What can hang from each mark:
k366: k605
k605: k916
k459: k443 k771 k916
k327: k443 k691 k951
k771: k487
k443: k327
k916: k459
k467: k691

Each row was made from one small tree. Brackets hold a mark, then the marks that hang from it, in the order of their numbers. Every link used is in the known rows. Write each row's tree.
In the rows, zero is written as 128.
Known rows:
(k459 (k443 k327) (k771 k487)): [124 136 165 137 111 124 109  81 123  92  84 157 134 119 108 130]
(k366 (k605 (k916 (k459 k443 k771)))): [ 81 163  26 137 140 135 112 117 104 139 117  47 113  97 176 192]
(k459 k916): [161 171 113  92 190 148 127 169 144  83 135  98 123 159 109 123]
(k327 k691): [159 147 143 114 149 119 144 111 123 139 137 153 125 175 142 118]
(k916 k459): [122 119 105 142 154 143 124 166 130 148 139  94 130 116 173 129]
(k916 (k459 k443 (k771 k487))): [ 82  97 135 160 114 160  92 136 120 105  99 107 138  88 145 140]
(k366 k605): [123 204  63 110 166 127 133 139 120 142 119  83 103 137 155 172]
(k605 (k916 (k459 (k771 k487)))): [122 148  51 141 141 162 112  97 119 110 126  57 144  97 197 163]
(k605 k916): [151 187  65 110 181 116 133 120 129 145 138  85 127 133 177 161]
(k443 (k327 k951)): [192 154 145 108 126  91 177 113 142 171 157 180 125 154 123 107]
(k916 (k459 (k443 (k327 k691 k951)) (k771 k487))): [118  71 161 160  72 140 128  91 116 121 123 164 142 112 127 114]
(k916 (k459 k443)): [ 93  93 135 152 145 125 111 176 124 154 127 117 126 107 145 133]
(k605 (k916 (k459 k443 k771))): [ 94 122  74 145 141 128 104 121 118 137 125  74 134  91 173 160]
(k916 (k459 (k443 k327) k771)): [ 98  85 140 157 114 123 110 126 121 135 116 123 132  98 138 116]
(k327 k951): [162 161 140 103 131 111 159 155 144 171 153 159 124 140 128 129]
(k327 k443 k951): [137 181 150  93 104 128 159 188 168 209 157 143 121 135 113 130]
(k467 k691): [118 198  79  83 165 125 129 186 147 135 130  95 110 155 127 134]

Write each row's tree:
[106 135 150 107 152 140  90 154 134  61 100 109 124 127  73 127]
(k459 k443 k771 k916)
[150 156 171  95  80 126 172 149 154 204 167 177 125 168 107 113]
(k327 k443 k691 k951)
[122  80 150 150 114 106 141 153 127 173 146 156 128 113 130 116]
(k916 (k459 (k443 (k327 k951))))
[ 99 181   6 131 147 146 120 109 108 133 126  32 115 103 193 189]
(k366 (k605 (k916 (k459 k771))))
[105  79 149 153  93 119 125 128 126 150 130 144 133  97 127 114]
(k916 (k459 (k443 (k327 k951)) k771))
[104  90 140 163 105 146 107 109 119 108 105 124 140  96 140 126]
(k916 (k459 (k443 k327) (k771 k487)))
[148 117 172 119 114 150 113  74 121  29  99 158 138 156  65 108]
(k459 (k443 (k327 k691)) (k771 k487) k916)
[152 129 159 106 168 108 129 152 136  94 127 149 119 157  68 109]
(k459 (k443 k327) k916)
[202 133 162 111 106  90 188  83 130 168 165 208 128 180 119  94]
(k443 (k327 k691 k951))
[111  84 150 159  83 141 122 111 123 123 118 146 141  96 130 123]
(k916 (k459 (k443 (k327 k951)) (k771 k487)))
[161 112 173 108 152 107 139 126 127  92 133 172 122 178  64  99]
(k459 (k443 (k327 k691)) k916)
[149 102 182 107  98 116 137  99 130  81 130 181 128 157  48  94]
(k459 (k443 (k327 k691 k951)) k771 k916)
[128  67 161 151 102 106 148 133 120 171 151 175 130 130 126 107]
(k916 (k459 (k443 (k327 k691 k951))))
[132 127 157 110 140 121 109 121 134  65 107 134 125 137  66 108]
(k459 (k443 k327) k771 k916)
[112 124 105 152 124 176 105 124 126  97 112  83 143  98 173 137]
(k916 (k459 (k771 k487)))
[105  71 150 158 102 122 117 107 115 133 122 140 134 115 135 109]
(k916 (k459 (k443 (k327 k691)) k771))
